Known rows, with every step that occurs
K S U W R: [  3  61  29  15 -29 -25  -3   7   8  17  10 -37 -35  -8 -10 -17 -19  43
   0  -5  28 -15   3   1   1   5  16   3   2 -29 -37 -37   7 -50  41]
S U: [ 28  13   1  -1  -5   2   2   2  -5   5  13 -11  19 -23 -12  -3   0  24
  26 -17   6  11  -3 -17  28  -9  26 -12  -1 -12  -2  -8  -4  -4 -13]
T V: [ 27  16  -8  12   2  13  20  11 -25  28  27 -12  30 -14 -10  17  21  29
  20  41  11  26  -6  -5 -53 -23  23 -11  11 -22 -13 -41 -26   2  17]
U W: [ 33  24 -25  29   7   3  22   9  16 -10  15 -10  30 -15   9  17  -1  38
  -1  15  36  23  23 -25 -35 -10   5 -14  25 -13 -11 -35 -26 -15   5]
N K T: [ -6  18  19 -11   4 -11  40  -8  13 -29  12  31  29  25  16 -33   0  20
   1  11 -30  18  14   1 -10  37  34 -28  17  30  32  -3 -22 -23   8]
K S U: [ 23  45  21  -2 -30  -9  -2   3   7  35   7 -26  15 -33 -26  -9  18  12
  31 -16  12   9   4   1  22   5  64 -24 -10  -9 -26  -7   2 -24   5]
B K S U W V: [-16  27  20 -16 -21 -35   8 -30  32  22 -16 -61 -21   6   6  -9 -21  45
  -5  -4   1 -22 -11 -10   5  -3  10 -10   1 -43   2 -23  -4 -64  23]
N K: [ 17  31 -10   2   8   0  43   9   1 -11  14  19  29  27   1   0  10  46
  -8  33  -4  51   7 -25 -12  32  35 -13  25  17 -13 -10 -12 -32  24]
R T K S U W: [ 35  23  37   5  -5  16  28  -9  -4   2  -7  15 -23   2 -40  47  13 -35
  26  -2  19  -9  12   2  25  -1  26 -31 -23 -14  19 -18 -20 -31  56]
R T: [ 40  22   4   7  -1  11  37 -10 -18   4  44  31  34  17 -14   6  31  -1
  18  -9  19   7  19   9   6   8  23 -33   6  27   7 -22 -21  15  -6]
P V W U S: [  1   3 -55  46   5  12 -38 -23 -27 -63  19  26  50 -23  39   8  44  -5
  40  -4  13  50  59 -13 -14 -18 -10 -16  36 -20 -42  30  29  -3  27]
V W: [ 16  31 -31  18   5 -10  33   0 -17 -23  26  26  35   2  38   2  53  16
  12  21   9  47  21 -20   1 -18   3 -21  34 -25 -13 -13  -4   3  -1]
B K: [  5  43 -11 -10  -3  -8  31 -19  -2 -18  16  -8  52  -1  29   4   8  51
 -19  19 -22  26   0 -14 -12   6   9 -19  31   6 -10 -27 -21 -35  18]
X K: [ 23  40 -16  23 -17   4  20  26   5   2  43 -18  43  15  -2   9  14   0
  10  10 -28  33   1 -17 -24  21  37   6  25  -6 -17  -2 -22   5  -7]
R T K S: [ 39  62  31   8 -11   7  32 -16 -19  14  22  40  23  16 -23  36  52 -34
  15  29   4  21  24   5  -4  30  42 -43 -11  28   6 -28 -10 -24  55]
T K: [ 26  37   1  14  12   3  27  12  -5  -8   9  21  32  -3   6  41  16  20
   4  42  -5  35  27 -27 -30  10  10 -14  12   7  10 -30 -14 -33  39]
V W R T: [ 17  34  -2  21  -5  -9  46 -18 -45 -28  69  56   6  49  31 -30  37  17
   5  10 -12   0  28  14  39   4 -19 -10  25  -5   2 -38   2   4   9]
W R: [  4  55  -3  15 -12 -15  12  13 -13   0  51  -2  21  10  13 -27  -8  66
 -11  22  -9   2  25  -2 -13  22   5   6  30   0 -22 -56  -4 -29  10]
W U S K T: [ -1  18  18  10 -18 -16 -61   6  32 -75 -14 -10  59 -65  19 -15 -22  -9
  40 -30 -36  13   7  25 -32  -1 -10 -57  -6  45   6  39 -24 -23 -19]
R T V P: [ 48   3  -8   9 -12  25  36  -7 -29  27  89  27  26  16 -15   8  44 -35
  28  54  -2  -9 -13  42 -26 -16  18 -23 -36  -8 -13 -16 -22  31  12]
B K S U: [  2  63  27 -28 -34 -21   7 -21   7   6  -2 -40  17 -15  -2  -1  14  20
   3 -12 -15   7  -9  -2  35   5  48 -26   3 -17 -27 -16 -10 -53  29]
K T V: [  5   5  19  -6  13 -11  35  -1   3  10  33  -5  39 -15   7 -16  17   5
  24  16 -17  -6  -6  23 -64 -22  22 -36   5  -4  25 -39 -39  19   7]
B K N: [-35  42 -11 -26 -37  16  55 -23 -15 -14   8   0  68  18  45 -19  12  25
  -8  24 -17  43  18   0 -27  17   0 -20  42  16   7 -31 -35 -44  24]
P V T K S U: [-28   7   6  -7  15  18 -11  -5 -41  33  25  -3  -2  22 -24  16  -4 -60
  23  -7  34  20  28  29  25  14  67 -13 -24  -5   6  -3  26 -29  68]
U S K T R: [ -1  29  15 -48   8 -24 -30  -1  17 -32  -5 -32  37 -34  30 -15  -2 -19
  29  14 -40  22 -28  23 -58   0 -51 -35  -6  48   1  -1 -58   4  -2]
K T V W U: [ 10 -23   1  40 -16 -14   8   9 -23 -32  27  35  20 -32  14 -10  29  -6
  32  26 -27   2  29  19 -15 -54  -4 -36  12 -26  -3  -7 -10  20  11]
V T: [  3   3 -38  22  -1   6  20  -1 -37   9  67  26  24  17   5  -9   3  -3
   0  16  24  31  21  -9   4   0  28 -23  17  21   9 -17   7  -1 -13]
W V: [ 15  21 -16  16  -5 -22  12   0  18  24  28 -23  21  13  14 -18   1  50
  10  17  14   4  28 -10 -38  -1   5   3  14  -9  14 -18   9 -12 -24]
U S K T: [  3  41  16 -23  15 -22 -14 -12  43 -59  -3 -24  71 -38  44 -25 -10 -10
  26 -21 -28  18 -13  15 -52   7  -8 -40   4  32  22  15 -41 -19 -21]
R T K S U: [ 28  31  48  -6 -19   9  24 -11 -15  15  10  26   0   1 -46  31  35 -37
  35 -11  -7   2  10  14  45  19  47 -40 -34  14  16   2  -8 -30  52]
U W V: [ 17   3 -25  25   4 -17  19   1  28  13  20 -31   5  12  10  -4 -20  52
  -4  26  49  -3  25 -20 -57 -11 -17   0  19 -30  16 -37  -2 -24 -12]
W U S K: [ 19  34   0  25 -23  -5 -71  23  12 -60  -7 -16  58 -63  10  22 -26  12
  34  -8 -12  37  -3  -7 -28  -6 -16 -38  -4  33 -27  27  -9 -40  -9]
V W U: [ 28   9 -24  56 -24  -5  -1  19 -15 -37  20  38  31 -24  12   5  36  26
  22  27  -8  40  50 -21  26 -35  -7 -29  32 -11 -36  12  16  -4  -2]
X K S U W V: [  5  15  13  21 -37 -23  -8  21  30  41   7 -73 -34  15 -22   3  -7  -4
  29 -13  -1 -13 -18 -11 -22   8  34  17 -14 -51  -7  11   2 -19   5]
P V W: [ -4  18 -42  20  30  14  16   3 -17 -12  28   3  53  28  43  -4  52   4
  16   3  39  39  55   9 -13 -11  20  -9  34 -43 -25 -13  13  28  20]
R T K: [ 39  23  13  10  10   9  45  -7 -25 -10  29  54  27  17  -6  40  27 -13
  19  17  -3  18  27  -4  -3  17   6 -34   3  24  30 -21 -29  -9  38]

Rows
[ 14  -2 -36  46 -19   4 -21 -17 -32 -41  33  29  20 -55  23  33  49  -1
  50  39 -21  41   7 -33 -30 -54 -13 -33  27 -14 -37  17  -6 -19  34]
T V W U S
[ 23  19 -26  43 -25   3 -39 -29  -4 -54  12  18  41 -58   4  14   9  18
  34  12  -6  30  23 -34 -17  -2  -2 -28  20  31 -39  26   4 -44   4]
W U S
[ 22  -1   8  30   8  10  35  -2 -47  19  64  16 -23  30  -5   6 -17  36
  -6  29  20 -20  -2  25 -36 -15 -13  -7   7 -16   0 -70 -44  -6  43]
U W R T V
[-13  16  -5  23  38  16  37 -19 -62 -29  59  53  15  69  35  10  38 -11
   0  15   5  12  51  44  11  20 -22   8  21 -25  15 -37  14  -2  73]
P V W R T K
[ 14  36  26  14   0   4  39  -9 -41 -15  53  48  -2  42   3  12   4  16
  -5  27 -24   0  24   9   1  35 -10 -11  10  29  21 -52  -9 -39  50]
W R T K
[-27  28  35 -10   6 -36   8  31 -16  -8  27 -16  18  15  57 -33 -10  23
   8  10 -47   6 -15  55 -36 -28 -31  -5  -1 -32  21 -46 -29  10  20]
S K T V W R
[-22  -6 -49  21  26  26   2  -4 -37  21  70  11  43  42  13  -9   0 -16
   2  -3  61  33  38  26 -13   5  40 -15  13   9  -3 -17  22  13   3]
P V T
[ 14  52 -12  -8   5  -3 -29   1  24 -33  -2 -31  65 -34  36   8   0  11
  24   3  -7  43 -14  -9 -40   1 -13 -21  11  17 -16   6 -24 -32  -9]
U S K
[ 19  74  22  14  -6  -7  11  11   3  17  -1  -3  32 -12  -7  34  37   0
  20  47   1  35  23 -10 -39  26  42 -27  13   7 -18 -25  -3 -49  61]
T K S
[-16  37  11 -23   5 -28  36 -32  22 -39  12  -1  49   0  40 -42   1  25
 -17  -7 -39   5  12  10 -14  12  15 -38  29  15  19 -28 -29 -21   3]
B K T
[  3  40  22 -15 -29 -21  12 -18  24   3 -23 -45   0 -18 -10  16  -2  30
  -2  -5   7   1 -12 -19  18  -5  26 -23   8 -29 -25 -22 -16 -61  42]
B K S U W
[  6  24  33 -26   2 -10  -4  39  22   7  36 -32  49  -7  23 -25  -9 -20
  15  35 -34  -8 -28  66 -69 -31   3 -27 -48 -22   9  -5 -34  28  -1]
S K T V P
[ 14  22   9  14 -25 -27   2  -3  29  33 -16 -57 -26  -9 -21 -15 -10  23
  19  -6  41 -23   9 -11  -9 -14  28  -9 -16 -39  -6 -14  10 -37   6]
K S U W V
[ 29  37  11   3 -23  -5   5  11  17  18 -10 -34  -9 -30 -25   9   3   4
  22  -9  34   0   3 -11  10 -15  37 -22  -4 -30 -23 -12  -6 -36  25]
K S U W
[  4  29  -9  14   1 -20  26   5 -49   6  57   8  -6  10  34  -8  27  42
  13  60 -12  23   5  -1 -25 -35 -16   3  28 -45 -23 -56  -8  -9  38]
T V W R
[  2  10  19 -29  16 -10  45  -3   1  -2  10  24   5  32   6 -18   3  10
  -5  48 -35  22  -5   5 -17  26  -2 -27   9  41   8 -16 -42   5  32]
N K T R
[ 20  -2  24   5   7   6  32  -6 -35 -22  34  33 -39  23 -19  24 -30  21
   3   2  -2 -28  11   0  30  12 -27  -1 -15 -10  34 -47 -21 -37  49]
S U W R T K
[  2  15 -28  33  16   7 -67  12  -3 -70   0  -6  58 -34  52  19  15  -8
  42 -22   9  52  41  19 -16 -29 -25 -22   3 -12 -41  41  21  -6  18]
P V W U S K
[-20  24  16 -45   4 -24  34 -29  -6  -4   9  -5  24   3  21 -22   5  21
 -13  35 -51   0  -7  15 -22   3 -25 -24  21  26   8 -33 -50   2  19]
B K T R
[-15  34 -24  27  20   1   6   0 -39 -17  52   1  20  44  56 -27  25  33
 -10  10  19  17  55  20 -14  11  -9  25  40 -40 -31 -32  23  -1  33]
P V W R
[  2  36  34 -15  11 -27  -2  30  36 -25  -3 -31  60 -13  22 -23 -17  17
  10 -23 -15  11  -4  33 -34   4  14 -38  -7  15  25 -10 -32   3 -24]
S K T
[-17  45   3 -21 -28   7  16  38   0   2 -12 -27  79   1  33 -15  -9  14
  17   3  12  51  14  26 -55   9   8 -30   8  19   3 -14 -37 -13  -7]
S K N
[  1 -16  -9  29  -9 -21  -7 -31 -16 -64  22  43  25 -57  33  -6  33 -26
  51  30 -35  10   8  -3 -31 -51 -22 -47  20  -7   6  16 -15  -4  19]
K T V W U S
[-11 -14 -17  13  20 -14  18 -11 -26  26  55  19  -9  47  14  10  -7  -5
  -5  51   0  18  28 -16 -13  11 -12   4  -1  11  52 -22  14 -39  16]
W V T K
[  3 -11 -38  -5  -7   9  14   0 -56  34  66  18  -6  27  -8   7   6 -18
  -3  60   9  33  -6  -3   4  -7  -9 -18   8  32 -12 -30 -27  18   0]
V T R
[  9  11   8 -28   2 -10  25  -2  -6   8  21  -6  14  -5   0 -27  12  -2
  10  37 -22   3   6  19 -35   0 -12 -28  10  26   1 -37 -39  24   3]
K T R
[  0  43 -12  22  -7 -23  31   1 -27 -22  47  26  10  16  49 -24  24  47
  -5  28 -20  30  30 -16   9  -6 -20  11  39 -27 -23 -45   4 -17  16]
V W R
[ 19  41  11  13 -11   0  24  -8 -30  -3  69  34  11  33  -2 -25   9  25
   1  -2   1 -11  15  26   9  25   3  -3   8  25   6 -41 -11 -13   8]
W R T
[-19  27  -1  10 -51  17 -48  10   5 -53 -22  -6  78 -49  29   0 -13   0
  39  -2 -15  52  13   7 -57  -2 -21 -40  13  43 -14  28 -21 -44  -7]
W U S K N
[-53 -19 -16   7 -16  10  51 -10 -37  31  42  33  20  58  32 -15  -4 -24
  -2  64   3  25  37   1 -33  15 -12 -11  16  22  73 -23   2 -37  15]
W V T K N
[ 16 -19  -8   7   1 -16  13   2  22  18  -1 -39 -22   0  -9 -11 -28  50
  16 -10  33 -27  14 -30 -10 -27 -18   1  -3 -43  25 -18   0 -19 -14]
S U W V
[ 19  34  14  17 -33  -7   7  24  22  28   5 -47 -10  -7 -23  24   4 -23
  25 -19   0  12 -31 -14   0   6  56  -7   1 -36 -32   8 -17 -18  28]
X K S U W
[ 12  32  -8  30  -1  -7  20  12   0 -11  39 -15  -1  15  27 -11 -30  69
 -22  28  25   5  23 -13 -34   6 -21   3  37 -15 -14 -66 -13 -34  18]
U W R
[-22  29 -16  13  30  19  -2  -7 -37  29  36   7  24  44   0  24  14 -47
   7  25  42  42  42  26 -17  29  59 -15   3   0 -11 -14  22 -35  74]
P V T K S
[  4  -9  27  18   0 -21 -28  52  -6 -28  -5  -5  33 -27  20   3  -7   0
  34   5 -37  21   5  47 -25 -65 -17 -46  -7 -23  12   0 -22  27   6]
S K T V W U
[ 32  14 -11   0 -15   5  20  12 -13  29  66  -7  33  -3  12  11  24   1
  11  70  -4   8  -6  14 -55 -28  16  -8 -16 -28 -32 -15 -13  15  13]
T V P
[ 20  17  21   9  -8  10  26  -5 -52  23  83  25  -1  26  -8  -5   5  32
  10  18  -1 -20  -5  47 -18   3   5 -13  -6   5  -8 -59 -24  -3  29]
W R T V
[  2  11  13  -6 -10 -12  29  22  -2   7  34 -20  14  17   5  -8  14 -27
  16  29 -58   9 -17  15 -43  16  -5  -7  12  20  -2 -10 -49  46  -8]
X K T R
[-10  14 -10  29  -1 -18  13  -7  -2  36  27  -7 -34  39   5  23  -9 -22
  -8  60  38  11  29 -16 -36   6   7 -10   1  -8  25 -26  11 -58  49]
U W V T K S
[ 20  -6  16  16 -10   4  23  -5 -22  -6  44  12 -32  13 -19 -12 -32  23
   2 -22  16 -36   3  15  40   3 -15  -4  -8  -3  19 -39 -18 -17   7]
S U W R T
[ 17  43  35 -16 -29  -7  20   4   8  10  -5  -3  -5   7 -22  -8   8  12
  18  -1  -7  34  -9 -20  32  32  75 -21  -9   6 -28  16   2 -54  30]
N K S U
